Known rows, with every step that occurs:
mefi/sevupek/mozu/buzu: [  4  -1   5  -7 -17   1  -5  -2  -5   9   0 -13  -6 -12   4   7   6  -2
   0 -12  18   3  -7  -1   2  -3  -8  -8]
ruzu/tudat: [  1  -9   2  -5  -9   1  -4   6  -4   4   4 -13  -1  -3   3   0  12   0
   8  -7  -1 -10   7   0   1  -5  -7  -6]
mopamuz/fenos/gebol/ruzu/tudat: [  0  -4  -1 -11 -15   0 -15  -2  -3  -1   2 -22  -3  -3  -2   5   6   3
   0 -10 -14 -21   8  -8   2  -4  -8 -16]
rerogil/gebol: [  0  15 -11  -8   0   0  -1  -1  -5   4  -5   0  -9  -8   2   2   5   2
   4   1 -20   2  -1   5   4  -5  -7  -5]
mozu/buzu/tudat/ruzu/gebol/rerogil: [ -1  26  -2   4  -3   6 -24  24  -3  -1   2   0  12 -14   9   6  13   2
  10  21  -2 -11  -4   8   3   0  -2 -10]
tudat/buzu/mozu/sevupek: [ -2  -9 -13 -14 -20   1 -10  20  -5   5  -2  -8  11  -8  -6   6  -1   3
   9   4  11   1  -9   8   2  -1  -1   2]
fenos/mopamuz: [ -5   8  -4  -4  -4  -1  -7  -4  -4   1   7 -16 -10  -9  -1  -1   9  -2
   0  -4   4   2   3  -2   2   2  -6   0]
tudat/buzu: [ -1   3  -5  -6 -11   0  -5  12  -5   4   3 -11   4  -8  -7   2   5  -4
   5   9   5  -1  -7   3   2  -3  -8   8]
mozu/buzu/tudat: [-1  2 -2  2 -8  2 -7 16 -3  0  2 -5 19 -7  5  4  1 -2 11  2 15 -7  1  2
  3 -3 -2 -3]
zepofe/sevupek/mozu/buzu/tudat/ruzu/gebol/fenos/mopamuz: [ -5  14   0  -8  -9  -2 -35   5  -1   1  14 -12 -10 -16 -11   9  21   2
   0   0   9   5 -12   0   0   3   4 -22]
ruzu/tudat/buzu/mozu: [  0 -10  -8 -11 -24  -1  -6  22  -4   5   6 -14   3   0  -5   4  13   1
  11   9  11 -11   6   3  -2  -4  -2  -6]
zepofe/sevupek/mozu: [  0 -16  -4 -10 -12  -1  -6   2  -6   7   3 -12 -17 -16  -5   6   9   5
  -1 -12  -1  11  -4   3   4  -1 -10 -11]
fenos/gebol/ruzu/tudat/buzu/mozu: [  0  -9  -9 -11 -29  -1 -11  15  -5   1   5 -23   3   0 -10   9   9   1
   1  17  -2 -18   0   1  -3  -4  -4 -18]
mefi/sevupek: [ -1  -2  -1  -7 -12   1  -7  -3  -6   4   0  -6  -6  -7  -2   0   4  -3
  -1 -13   3   3  -7  -3   2  -1 -10  -1]
gebol/ruzu/tudat/buzu/mozu: [ -1 -28  -9 -10 -22  -1  -8  18  -5   0   5 -16  -1  -1  -6   7  14   4
   3  17   2 -15   5   1  -2  -6  -5 -11]
mopamuz/fenos/gebol/rerogil: [  0  32  -1  -7 -12   3 -16   4  -4   3   2 -18  -8 -11   3   2   7   4
   4  -7  -2 -10   5   0   4   1 -10  -5]
mefi/sevupek/mozu/buzu/tudat/ruzu/gebol/fenos/mopamuz: [ -2  18   4 -12 -15  -3 -33   0  -2   1  12 -13 -15 -10  -8   6  23  -4
   0  -3  16   1 -12  -3  -2   4   5 -18]
sevupek/mefi: [  0  -4  -4  -9 -20   0   3  -4  -6   5   5 -14 -15  -9  -7  -1   0  -2
   4  -3  -2   2 -12   4   4  -4  -9   5]
pidekeg/fenos/gebol/ruzu/tudat: [  0  -9   5   3 -13   1  -6  -3  -7  -2   0 -25  -2   0  -8   3  15  -1
  -3  -8 -18 -19   7  -9  -2  -6  -6 -21]
rerogil/gebol/ruzu/tudat/buzu/mozu/sevupek/zepofe: [  0 -34 -12 -18 -10  -1  -3   5  -6   8   3  -8  -9 -10  -7  12   3   9
   3   3 -27  -7 -10   7  -3 -13  -3 -28]
zepofe/sevupek/mozu/buzu/tudat/ruzu: [  1  -8  -4  -5 -15   3 -18  22  -2   3  10  -6   7 -16   0  14   5   5
   8   4  18   4 -15   5   2   4  -1 -15]
fenos/gebol: [  1  21  -4  -5 -11   2  -8   2  -6   2   0 -16   2  -6  -1   2   0  -4
   1  -2  -5  -3  -2   3   4   1  -7  -5]
tudat/ruzu/gebol/rerogil: [  0  25  -4  -2   0   5 -21  13  -6   1  -1  -4  -8 -14   6   2  17   3
   3  18 -18  -4  -4   9   5   1  -8  -5]
mozu/buzu/tudat/ruzu/gebol/fenos: [ -1  24   0  -3  -2   1 -30  15  -2  -4   2  -1  13  -6   0   4  12  -4
   9  12   5  -8  -6   4   3  -2   5  -7]
fenos/gebol/ruzu/tudat/buzu/mozu/sevupek/zepofe: [  0 -28  -6 -16 -23   0  -9   8  -6   6   8 -24   3  -8 -10  12  -2   2
   0   0 -13 -11 -12   4  -3  -8  -2 -28]
buzu/tudat/ruzu: [ -1  -2  -9  -7 -10   3 -14  24  -3  -3   7  -3   7  -5   1   4   5   0
  11  11   6  -3  -7   6   3   6  -1  -2]
mopamuz/fenos/gebol/ruzu/tudat/buzu: [  0  -3  -2 -13 -21  -1 -16   6  -3   1   6 -23   2  -4 -11   6   8   0
   1   0  -9 -22  -1  -8   0  -5  -8 -10]
mozu/sevupek/mefi: [ -1 -12  -3 -13 -19   2  -1  -3  -6   7   2 -11  -7 -12  -7   1  -7   2
   6 -13  -2   3 -23   6   5  -5  -7   6]

Rows:
[  0  17  -8  -8  -1   1 -19   8  -5   0  -4  -3  -2  -9   3   2   9  -3
   3  13 -21  -1  -5   6   6   2  -5  -3] : tudat/ruzu/gebol
[ -1  15  -7  -2  -5   4 -23  24  -5  -2   3  -1  -3 -12   4   2  19   3
   9  19 -14  -7  -3   9   3   4  -4 -10] : buzu/tudat/ruzu/gebol/rerogil
[ -1   7 -11  -8  -6   0 -20  18  -4  -3   0   1   4  -7   1   3  10  -2
   9  14 -17  -4  -4   6   4   5  -1  -7] : buzu/tudat/ruzu/gebol
[ -5  14   2  -6  -3  -1 -16  -8  -4  -1  10 -19 -17  -5  -7  -4  16  -1
  -2  -8  13   2   3  -3   1  -1  -2   0] : gebol/fenos/mopamuz
[ -5  22   0  -8   2  -4 -22 -13  -5  -1   3 -15 -20  -7  -7  -5  21  -4
  -4  -6  -9   1   5  -3   2  -3  -2  -5] : ruzu/gebol/fenos/mopamuz
[  3  14   2 -10  -9   0 -28  14  -3   1   3  -9  -3  -8   1   7  19  -1
   9  11   9  -4  -4   6   3  -1   6 -13] : sevupek/mozu/buzu/tudat/ruzu/gebol/fenos
[ -2 -10 -11 -13 -14   2 -10  12  -5   3  -7  -5   5  -8   3   4  -2   6
   8  -6   7   2  -1   9   4   0  -1  -3] : buzu/mozu/sevupek
[ -1 -14  -9 -21 -29  -1 -22  13  -3   3   1 -20  10  -4 -11  11   1   7
   5  -4  -2 -20  -4  -2   0  -3  -2 -15] : mopamuz/fenos/gebol/ruzu/tudat/buzu/mozu/sevupek
[ -3 -11  -5  -9 -20  -1  -1  -6  -5   6   9  -9 -16 -15 -14   2  -2   2
  -1 -12  -6   8 -21   2   3  -4 -11  -2] : zepofe/sevupek/mefi
[ -1 -24  -7 -19 -38   0  -2  13  -5  11   8 -17  -2  -5 -14   5   2   4
  13  -2   9  -7 -18   7  -2  -6  -2  -2] : ruzu/tudat/buzu/mozu/sevupek/mefi
[  3  -1  -3  -6 -14   3 -13  24  -3   2   6 -11   7 -10   7  11   7   1
  13  12  22  -3  -7   7   3   3   1  -8] : sevupek/mozu/buzu/tudat/ruzu
[  3  15  -1  -2 -10   4 -21  24  -4   4   2  -8  -3 -16  10   8  20   4
  10  20   1  -6  -3  10   3   1  -2 -16] : sevupek/mozu/buzu/tudat/ruzu/gebol/rerogil
[  1  29   0   0 -11   6 -10   6  -6   3   3 -18  -4 -10   3   1   9   2
   1   4  -3  -6  -1   5   3  -1 -10  -8] : fenos/gebol/rerogil
[ -2 -19  -3  -7 -27   1 -12  12  -7   2  -2 -23  11  -1 -17   9  10   3
   3  -2  -7 -19  -4  -4  -4  -6   0 -20] : pidekeg/fenos/gebol/ruzu/tudat/buzu/mozu/sevupek
[  1  -7   0  -5 -13   2  -9   0  -5  -1   3 -21   0  -3  -2   4   9   1
  -3   1 -15 -17   1  -2   1  -5  -8 -18] : fenos/gebol/ruzu/tudat
[  1  -5   1  -3 -11   1  -8   3  -4   8   2 -11  -2 -18   1  10   4   3
   0  -9  11   7  -6   2   4  -5  -8 -11] : zepofe/sevupek/mozu/buzu
[  3   5  -2 -10 -18   0 -22  12  -4   4   0  -4  -1 -12   1  10  12  -4
   6   3   3   0 -13   2   2   4  -1 -16] : mefi/sevupek/mozu/buzu/tudat/ruzu/gebol
[  3   7  -5  -8 -10   0 -19  19  -3   2  -1  -7   4 -12   6   9  12  -2
  11  14  -1  -3  -4   7   4   2   1 -13] : sevupek/mozu/buzu/tudat/ruzu/gebol
[ -5  31   0  -3  -2  -1 -33   7  -1  -5  10  -9   5  -7  -4   3  16  -4
   5  10   9  -6  -5  -1   0   2   7  -9] : mozu/buzu/tudat/ruzu/gebol/fenos/mopamuz
[ -1  -4 -12  -6   3   0  -3  -4  -6  -1  -5  -1 -13  -9   0   4   6   6
  -4   8 -28  -3  -3   3   5  -7 -10 -11] : rerogil/gebol/ruzu
[ -1  13  -5 -10  -4  -1 -29  15  -4  -5   4  -2  -3  -4  -5   0  18  -2
   7  10  -7  -5  -4   5   3   2   4  -7] : buzu/tudat/ruzu/gebol/fenos
[ -1 -48  -6 -15 -16   0  -6  12  -6   6   7 -16  -2  -9  -6  10   1   5
   3   0  -8  -8  -7   4  -2 -11  -3 -20] : gebol/ruzu/tudat/buzu/mozu/sevupek/zepofe
[ -1 -20 -10 -16 -14  -1  -4  13  -6   8   4 -11   1 -12  -6   8  -7   1
   7  -3   2   6 -10   9   1  -5  -1  -8] : tudat/buzu/mozu/sevupek/zepofe
[ -1 -28 -15 -21 -31  -1  -1   4  -5   8   4  -9 -13  -7 -17   9   4  11
   6   8 -19 -10 -23   7  -2 -12  -4 -14] : rerogil/gebol/ruzu/tudat/buzu/mozu/sevupek/mefi
[ -2 -14 -13 -19 -34   0  -3  11  -6   8   4 -13  -2 -10 -15   5  -6   2
   9   3  10   3 -23   9   1  -3  -3   6] : tudat/buzu/mozu/sevupek/mefi
[ -1  16   0  -8   1  -3 -20  -5  -6   0  -4  -7 -12  -6  -4  -4  16  -3
   0  -3 -14  -1   4   2   4  -7  -3  -3] : ruzu/gebol/fenos
